Each row was made from one small tree. The marks that hang from a mark follow it in brackets, in alphabetical order. Every link used is in the known rows. Write each row's tree.
Known rows:
sili(daget): [ 4  8  4 -3  1 -1 10  2  0 -2 11  8  5 -4  6 -1 -3 -1  1 16  2 -2 -2]
fasi(daget(bipu piru sili) fafufo): [  1 -23  -8  10  -5 -25  -1  24   8   7 -23   9  -6   1  -5  -2  -1   1
   3  11  -7  -6   1]
sili(daget(bipu fafufo)): [  8 -16   4  -2  -3  -1   7  -4   4   1   3   7  21  -6   5   1   0  -9
  -1  20   2  -4  -3]
piru(daget(bipu fafufo(fasi) sili vubo) litet): [ -2 -28  -4  16  -7  -1   6  10   1 -17 -27  16  -6   2   5   2  -7  -9
   3  34  -1 -14   7]
fasi(fafufo piru(daget) vubo): [  3  -4 -12   5   0 -35   9  19   7  -8   6   4  -8  13   1   1  -3  14
  16  22  -6  -9   3]
fasi(fafufo): [  3 -12  -3   1  -2 -14  -1  15   3   0   8   2   1  -1   0  -2   2   2
   2   1  -4  -5   1]
vubo(litet(daget(bipu fafufo))): [ -2 -11   2   3  -5   0   7  -4  -8  -3  -7  -3  11   6   6   8  -6 -11
   8  17   0  -3  10]
vubo(fafufo(fasi(piru)) litet(daget(bipu))): [ -4  -6  -2  10  -4 -11   7   8  -6  -2   3  11   6  19   8   5  -9  -6
   2  34  12 -22   8]
piru(vubo): [ 11  10  -4   1   1  -2   8  10  -1 -10  -7   0  -1  -2   2  -2   1  -1
   9  -1   0   2  -1]
litet(daget(piru(fafufo) sili)): [ -7 -10  -8   9  -2   1  11   8  -7  -6 -20   7  -3   5  -2  -4 -12 -12
  -1  14  -3  -2  -3]
sili(daget(bipu fafufo piru vubo(litet))): [  8 -14   4   1  -1   0   9   5   3   8 -19   5  14   3   3   2  -5 -20
  13  47   3   1   3]
fafufo(fasi(piru)): [  3  -1  -3   6   2 -12  -2   5   3   1   0  15  -3   3  -1   0  -5  -3
   0  17   0 -23  -1]
sili(daget(bipu piru(litet))): [  3  -5   1  -4  -2  -2   3   4   2  -3 -20   1   2  -3   7   6  -5  -6
   1  18   8   2   5]
litet(daget(bipu piru)): [  0  -9  -6  -4  -2  -2  12   2  -5   1 -24  -8   7  -1  -2   4  -7 -10
   1  12   3   1   0]
vubo(fafufo litet(daget)): [ -5   3   1   6  -4   0  10   3 -10  -4  11   3   2  18   8   1  -7  -3
   2  21  11  -4   8]
fasi(daget(bipu vubo(fafufo))): [  1 -13  -5   2  -3 -13  11  14   5   1 -12   0   7   5  -1   0   4   1
   4  23   5  -2   0]
fafufo(fasi(daget(bipu sili) piru(litet) vubo)): [  3  -7  -8  15  -3 -30   4  18   5  -6 -22  23 -14  12   3   6  -8   0
   9  15  -4 -25   9]
vubo(litet): [-5  7  5  4 -1  1 -3  0 -5  0 -1 -1 -4  9  6  4 -3 -1  9  7  1  1 11]
piru(fafufo litet(daget)): [-11 -15  -7   1  -6  -3   8   6  -9 -27 -10  -4  -1   0  12   3  -5  -5
  -1  -3   4  -1   9]
vubo(litet(daget)): [ -5   8   3   2  -2   0   9   0 -11  -5  -1  -2  -2   7   7   6  -8  -5
  10  13   1  -1  11]
sili(daget(piru)): [ 5  7  2 -3  2  0  8  2  1  4 -3  7  1 -2  2 -3 -5 -6  2 21  4  0 -3]
piru(litet(daget(bipu sili)) vubo): [  7  -1  -7   5  -5  -2  13  13  -9 -24 -30   3 -10  -1  10   8 -10  -8
   8   5   2   2  11]
daget(fafufo): [  7 -16   1   3  -2   1  -1  -8   1   3   4   6  11  -1  -2  -2   2  -9
  -1   6  -3  -4  -1]

Write each row's tree:
[ -1 -12  -3   7  -2  -2   9  -2   2  -9   7  11   5  -2   1  -8   1   0
  -2  15  -1 -18  -4]	piru(daget(fafufo(fasi)))
[ 10  11 -10   3   1 -23   8   7   4  -8  -8   4  -8   1   1   1  -2   7
  13  17  -3  -3   2]	fasi(daget piru(vubo))
[  6 -13   4   7  -2   2   5   1  -2   4  -6   5   7   8   0   1  -3 -17
  15  34  -3   0   7]	daget(fafufo vubo(litet))
[  3 -12  -5  18  -1   0   1  22   0   4 -31  25 -20  18  -3  -5 -12 -19
   1  39   7 -11   4]	daget(piru(litet) sili vubo(fafufo(fasi)))
[-10 -11  -3  17  -6  -1  10  17   1  -7 -14  13  -4  14   3  -2  -6   0
   5  41   4 -12   2]	piru(daget(bipu sili vubo(fafufo(fasi) litet)))
[ 10  -8  -7   6  -2 -23   9   6   3  -1 -20   8  -7  10  -2   0  -1  -5
  14   4  -3  -3   9]	fasi(daget(fafufo piru(litet)) vubo)
[ -7 -15  -6  11  -5   0  10  13   3  -7 -14   6  -2   9   0  -3  -3   2
   0  36   4  -2  -4]	piru(daget(bipu sili vubo(fafufo)))
[  2  -6  -7  10   0   2  18  13  -7   4 -19  12  -6  13  -5  -5 -14 -18
   3  41   3  -1  -3]	litet(daget(piru sili vubo(fafufo)))
[ -2 -14 -11   8  -4  -2  14  15  -5 -12 -35   2   3   2   0  -1 -10 -13
   4  13  -1   0  -3]	litet(daget(bipu piru(fafufo vubo) sili))
[-18 -23  -8   3  -9  -4   1   6   1 -33 -18 -11   0  -1  13   3   2  10
  -2  -1   6   0   8]	piru(daget(bipu) fafufo litet)
[  9 -14   4   5  -1  -7  10   7   4   2  -5  16  16   2   6   3  -6 -17
  12  53   2 -15   3]	sili(daget(bipu fafufo(fasi(piru)) vubo(litet)))
[  2   7  -9  14  -3  -1  15  14   0 -19  -2  13  -9  10   4 -10  -3   7
   2  19   4  -3  -5]	piru(daget(sili) vubo(fafufo))
[  7 -18 -10  11  -6 -26   1  30   5  -7 -34   9 -14   1   1   1  -3  -1
   9   8  -5  -4   8]	fasi(daget(bipu piru(litet vubo) sili) fafufo)
[ -1 -12  -3   1  -3 -11   8  16   4 -10 -20   8   6   2   9   1  -4  -8
   5  13   7 -10   4]	sili(daget(bipu piru(fafufo(fasi(vubo)) litet)))
[ -2  -6  -1   3  -4 -13   8  12   2   0 -20  -4   2   3   2   5   0  -1
  14  22  -1   1   8]	fasi(daget(bipu vubo(litet)))
[  1 -16 -10  13  -5 -21   0  13   5  -4 -27  12 -14  14   3   8  -8  -1
   6  43   3  -3  10]	fasi(daget(bipu sili vubo(fafufo)) piru(litet))
[  2 -14  -8  -1  -2  -2  19  12  -4   3 -24  -4   9   7  -3   1  -7 -15
   3  35   9   1  -2]	litet(daget(bipu piru vubo(fafufo)))
[-10   0  -2  16  -3   2  10  12  -2  -8  -5  11 -11  16   3  -5  -8   2
   7  41   2  -2   3]	piru(daget(sili vubo(fafufo litet)))
[ -3  -9  -8   3   0 -13  10  15   4  -2 -23   0  -2   2  -4  -7   0  -5
   9  20  -1   1  -1]	fasi(daget(piru(fafufo) vubo))
[ 13  -6   2   1  -2  -2   9   3   2   0 -16   6  14  -1   6   0  -3 -15
  11  28   4  -1   2]	sili(daget(bipu fafufo piru(vubo(litet))))
[ 10 -15  -1   8  -1 -10   7   4   3   2   4  18  10   5  -2  -5   0 -12
   4   6  -4 -21  -1]	daget(fafufo(fasi(vubo)))
[  3 -11  -8   2  -3 -23   2   8   5  -7 -29  -2  -9   3   4  12  -4   1
  12  33   1   1  12]	fasi(daget(bipu vubo) piru(litet))
[  8  -3  -7   5  -4  -2  11   2  -3 -30 -11   2  -7  -3  10  -1   0   1
   9   9   2  -1   8]	piru(daget(fafufo) litet vubo)
[ -5   8  -7  17  -2 -20   6   9   2  -6   2  13 -15  33   4   2 -10  10
  15  37   3  -6   9]	fasi(piru(daget(sili)) vubo(fafufo litet))
[-17 -10  -4  11  -4  -5  14  19   0 -23  -5   5   2   5   7  -9  -2   0
   9  27   1 -17   1]	piru(daget(vubo(litet)) fafufo(fasi))
[ 10 -33  -4   2  -4   0  -1   4   3   4 -43  -3   6   2  -3   6  -2 -23
   8  31   4   5   7]	daget(bipu fafufo piru(litet) vubo)
[  4  -4 -10   6  -3 -26   4  19   5 -16  -6  -3  -4   6   7   5  -3  11
  17  29  -1  -5   7]	fasi(fafufo piru(daget(bipu) vubo(litet)))
[  6 -27  -6  12  -5 -10   2  10   4   3 -42  11  -6   3  -4   2  -5 -15
   7  30  -4   0   6]	fasi(daget(bipu fafufo piru(litet) sili vubo))
[ 12 -11  -7   7  -6  -1  12   8  -9 -22 -27   7  -3  -1   9   7  -8 -14
   8   9   0   0  10]	piru(litet(daget(bipu fafufo sili)) vubo)
[ -2 -13   0  14  -5  -5   4   1  -7  -1 -12  14   3  11   5   7 -13 -14
   8  31  -3 -15   9]	vubo(litet(daget(bipu fafufo(fasi(piru)) sili)))
[ -4 -12   2  11  -6   2   5  -1  -9  -2 -12   6   5   9   5   7 -10 -13
   7  21  -3  -3   9]	vubo(litet(daget(bipu fafufo sili)))
